Each row comes from the steps of one walk. Every step used is in the known rows, and no mark comes twice. Write the walk behind each row, first mark first.
Known rows
y -> n -> k -> j -> z -> g: [ 0.25 -0.17  0.10  0.04 -0.01 -0.34  0.19 -0.06  0.21 -0.22 -0.12 -0.10
 -0.16  0.06  0.00 -0.05 -0.24 -0.07  0.25 -0.10  0.02  0.03  0.05  0.04
 -0.22]
u -> c -> q -> d -> n -> k -> j -> z: [ 0.13 -0.11  0.19  0.05  0.04 -0.23  0.10 -0.08 -0.01 -0.08 -0.14 -0.03
 -0.04 -0.02 -0.03 -0.10  0.01  0.09  0.20 -0.17  0.17 -0.14 -0.08 -0.07
 -0.11]
z -> j -> k -> n: [ 0.26 -0.17  0.11  0.12  0.03 -0.32  0.14 -0.10 -0.04 -0.01 -0.08 -0.05
 -0.15 -0.10  0.00  0.02 -0.07  0.03  0.24 -0.13  0.06 -0.08  0.08 -0.07
 -0.10]
q -> d -> n -> k: [ 0.18 -0.11  0.17 -0.03  0.08 -0.21  0.00 -0.15  0.22 -0.20 -0.05 -0.10
 -0.12  0.05 -0.02 -0.09 -0.20 -0.01  0.07 -0.08 -0.02 -0.06 -0.03 -0.03
 -0.02]
j -> k -> n -> y: [ 0.24 -0.14  0.11 -0.06 -0.08 -0.61  0.20 -0.16  0.12  0.01 -0.06 -0.13
 -0.30 -0.02  0.01 -0.04 -0.11 -0.03  0.15 -0.07 -0.06  0.04  0.08 -0.05
 -0.07]
d -> n -> k: [ 0.16 -0.13  0.08  0.10 -0.02 -0.33  0.09 -0.14  0.22 -0.07 -0.03 -0.08
 -0.20  0.02 -0.03 -0.09 -0.03 -0.01  0.20 -0.02  0.05 -0.10  0.01 -0.02
 -0.16]
g -> z -> j -> k: [ 0.19 -0.16  0.27  0.25 -0.12 -0.06  0.17 -0.02  0.04  0.13 -0.14 -0.12
 -0.11 -0.13  0.00  0.02 -0.22  0.10  0.23 -0.08  0.05 -0.10  0.17 -0.02
 -0.17]
g -> z: [ 0.20 -0.16  0.25  0.21 -0.15  0.03  0.15 -0.05  0.11  0.16 -0.15 -0.16
 -0.28 -0.05  0.01  0.01 -0.23  0.02  0.15  0.01  0.07 -0.11  0.12  0.07
 -0.21]
y -> n -> k -> j: [ 0.22 -0.15  0.09 -0.03  0.04 -0.32  0.14 -0.09  0.09 -0.22 -0.11 -0.14
 -0.22  0.12 -0.01 -0.05 -0.19 -0.08  0.26 -0.04  0.04  0.01  0.09  0.08
 -0.25]
g -> z -> j -> k -> n -> d -> q -> c: [ 0.05 -0.15  0.26  0.33 -0.08 -0.14  0.14 -0.06  0.10  0.07 -0.14 -0.04
 -0.04 -0.17  0.00 -0.01 -0.15  0.22  0.30 -0.07  0.11 -0.09  0.08 -0.15
 -0.19]
g -> z -> j -> k -> n: [ 0.29 -0.16  0.22  0.35 -0.08 -0.16  0.19 -0.05  0.04  0.08 -0.12 -0.09
 -0.14 -0.13  0.00  0.03 -0.18  0.08  0.24 -0.07  0.08 -0.06  0.11 -0.04
 -0.19]
d -> n -> k -> j: [ 0.25 -0.15  0.08  0.16  0.06 -0.35  0.14 -0.15  0.23 -0.10 -0.07 -0.06
 -0.14 -0.02 -0.02 -0.04  0.02  0.01  0.27 -0.06  0.06 -0.08 -0.05  0.02
 -0.26]
u -> c -> q: [ 0.03 -0.14  0.18 -0.03 -0.05 -0.13  0.08 -0.08 -0.19  0.14 -0.14 -0.07
 -0.22  0.02 -0.01 -0.06  0.03  0.04  0.18 -0.07  0.17 -0.20  0.03 -0.02
 -0.11]
z -> j: [ 0.20 -0.19  0.13  0.08 -0.04 -0.02  0.07 -0.04 -0.03  0.09 -0.12 -0.09
 -0.17 -0.03  0.00  0.06 -0.02  0.02  0.17 -0.14  0.14 -0.22  0.17  0.05
 -0.11]
c -> q -> d -> n -> k -> j -> z: [ 0.07 -0.14  0.07  0.12 -0.04 -0.33  0.12 -0.09  0.06 -0.14 -0.09 -0.08
 -0.01  0.02 -0.02 -0.05 -0.01  0.02  0.12 -0.03  0.18 -0.12 -0.11  0.09
 -0.06]
u -> c: [ 0.19 -0.14  0.25 -0.08  0.03 -0.01  0.05 -0.09 -0.03  0.11 -0.16 -0.08
 -0.30 -0.02 -0.01 -0.05 -0.09  0.03  0.19 -0.16  0.04 -0.17  0.08 -0.08
 -0.14]
y -> n: [ 0.26 -0.15  0.07 -0.02 -0.01 -0.30  0.07 -0.06  0.01 -0.13 -0.12 -0.14
 -0.32  0.16  0.01  0.01 -0.07 -0.11  0.12 -0.04  0.01 -0.06  0.12  0.08
 -0.10]
z -> j -> k: [ 0.14 -0.16  0.17  0.00 -0.02 -0.19  0.12 -0.04 -0.02  0.05 -0.10 -0.08
 -0.11 -0.10 -0.01  0.01 -0.15  0.05  0.23 -0.14  0.03 -0.15  0.15 -0.05
 -0.09]
q -> d -> n -> y: [ 0.30 -0.13  0.15 -0.06 -0.02 -0.34  0.01 -0.14  0.22 -0.10 -0.09 -0.13
 -0.14  0.11  0.00 -0.01  0.05 -0.01 -0.06 -0.17 -0.04 -0.08  0.06  0.04
  0.06]
z -> j -> k -> n -> d -> q: [ 0.08 -0.17  0.10  0.11 -0.06 -0.30  0.09 -0.09  0.01 -0.04 -0.08 -0.02
 -0.03 -0.13  0.00 -0.01 -0.04  0.11  0.30 -0.06  0.14 -0.09  0.02 -0.04
 -0.09]
n -> d: [ 0.06 -0.14  0.12 -0.11 -0.09  0.09  0.03 -0.12  0.19 -0.05 -0.11 -0.11
 -0.19 -0.02  0.00 -0.04 -0.32  0.03  0.12  0.01  0.02 -0.17  0.04  0.15
 -0.14]

Write each row's walk
[ 0.24 -0.18  0.24  0.30 -0.13  0.09  0.13 -0.02  0.04  0.15 -0.15 -0.13
 -0.15 -0.07  0.01  0.06 -0.13  0.07  0.18 -0.08  0.14 -0.16  0.18  0.06
 -0.20] : g -> z -> j
[-0.14 -0.15  0.12 -0.10 -0.21 -0.01  0.00 -0.09  0.15  0.01 -0.11 -0.09
 -0.10 -0.05  0.01 -0.06 -0.13  0.11  0.22  0.06  0.15 -0.17 -0.01  0.13
 -0.10] : n -> d -> q
[ 0.04 -0.13  0.10  0.00 -0.06 -0.42  0.12 -0.15  0.12 -0.09 -0.06 -0.05
 -0.17 -0.12  0.00 -0.08 -0.22  0.06  0.27  0.05  0.02  0.01 -0.09 -0.05
 -0.10] : j -> k -> n -> d -> q
[ 0.28 -0.17  0.08  0.23  0.00 -0.37  0.19 -0.12  0.35 -0.11 -0.08 -0.03
 -0.08 -0.08 -0.01 -0.04 -0.03  0.04  0.26 -0.12  0.03 -0.05 -0.10 -0.03
 -0.22] : d -> n -> k -> j -> z -> g
[ 0.10 -0.16  0.17 -0.05  0.00 -0.10  0.17 -0.11  0.15 -0.03 -0.10 -0.13
 -0.20 -0.04 -0.02 -0.06 -0.30 -0.01  0.30 -0.03  0.08 -0.04  0.05  0.07
 -0.32] : n -> k -> j
[ 0.14 -0.13  0.09 -0.11 -0.02 -0.29  0.09 -0.08  0.09 -0.18 -0.08 -0.17
 -0.28  0.16 -0.01 -0.09 -0.24 -0.11  0.19  0.00  0.03 -0.01  0.15  0.04
 -0.16] : y -> n -> k
[ 0.22 -0.16  0.10  0.10  0.01 -0.22  0.12 -0.11  0.03 -0.09 -0.08 -0.04
 -0.09 -0.11  0.00 -0.01 -0.16  0.07  0.23 -0.11  0.05 -0.09  0.06 -0.03
 -0.11] : z -> j -> k -> n -> d
[ 0.27 -0.15  0.04  0.12  0.00 -0.15  0.08 -0.19  0.15 -0.12 -0.07 -0.06
 -0.27 -0.01  0.02 -0.02 -0.17 -0.03  0.15  0.02  0.07 -0.07 -0.04  0.08
 -0.16] : k -> n -> d
[ 0.25 -0.14  0.08  0.01  0.01 -0.32  0.17 -0.05  0.16 -0.22 -0.13 -0.13
 -0.21  0.09  0.00 -0.05 -0.20 -0.09  0.26 -0.08  0.07 -0.01  0.11  0.07
 -0.25] : y -> n -> k -> j -> z
[-0.19 -0.16  0.21 -0.01 -0.07 -0.21  0.04 -0.05  0.05  0.20 -0.14 -0.04
 -0.25 -0.05  0.01 -0.03  0.06  0.13  0.25 -0.04  0.13 -0.18  0.04 -0.16
 -0.11] : d -> q -> c
[ 0.27 -0.14  0.18  0.10  0.07 -0.25  0.09 -0.12  0.34 -0.23 -0.09 -0.05
  0.00 -0.05 -0.01 -0.06 -0.20  0.01  0.11 -0.17 -0.04 -0.03 -0.13 -0.04
 -0.06] : q -> d -> n -> k -> j -> z -> g
[-0.01 -0.12  0.15  0.01  0.02 -0.42  0.12 -0.15  0.14 -0.07 -0.07 -0.02
 -0.19 -0.13  0.00 -0.09 -0.21  0.12  0.27  0.00 -0.03 -0.02 -0.07 -0.18
 -0.12] : j -> k -> n -> d -> q -> c
[ 0.05 -0.15  0.08  0.13  0.00 -0.22  0.05 -0.17  0.14 -0.05 -0.09 -0.01
 -0.23 -0.04  0.02 -0.04 -0.04  0.10  0.23  0.02  0.13 -0.10 -0.07 -0.06
 -0.15] : k -> n -> d -> q -> c
[ 0.05 -0.14  0.06  0.07 -0.05 -0.31  0.04 -0.12 -0.06 -0.08 -0.08 -0.08
 -0.08  0.09 -0.01 -0.02  0.06  0.01  0.02  0.02  0.12 -0.16 -0.09  0.10
  0.05] : c -> q -> d -> n
[-0.03 -0.13  0.09 -0.07 -0.04 -0.24  0.00 -0.07  0.11 -0.17 -0.14 -0.07
 -0.17  0.10  0.01 -0.05 -0.06  0.07  0.18 -0.02  0.05 -0.11  0.06  0.00
 -0.09] : y -> n -> d -> q -> c
[ 0.20 -0.14  0.05 -0.07 -0.03 -0.16  0.03 -0.09  0.12 -0.24 -0.12 -0.13
 -0.21  0.14  0.01 -0.03 -0.21 -0.05  0.11 -0.01 -0.01 -0.10  0.08  0.14
 -0.11] : y -> n -> d
[ 0.33 -0.22  0.16  0.17 -0.04 -0.14  0.23 -0.05  0.23  0.01 -0.19 -0.04
 -0.15 -0.15  0.02  0.07 -0.13  0.01  0.23 -0.18  0.04 -0.10 -0.06  0.06
 -0.23] : k -> j -> z -> g
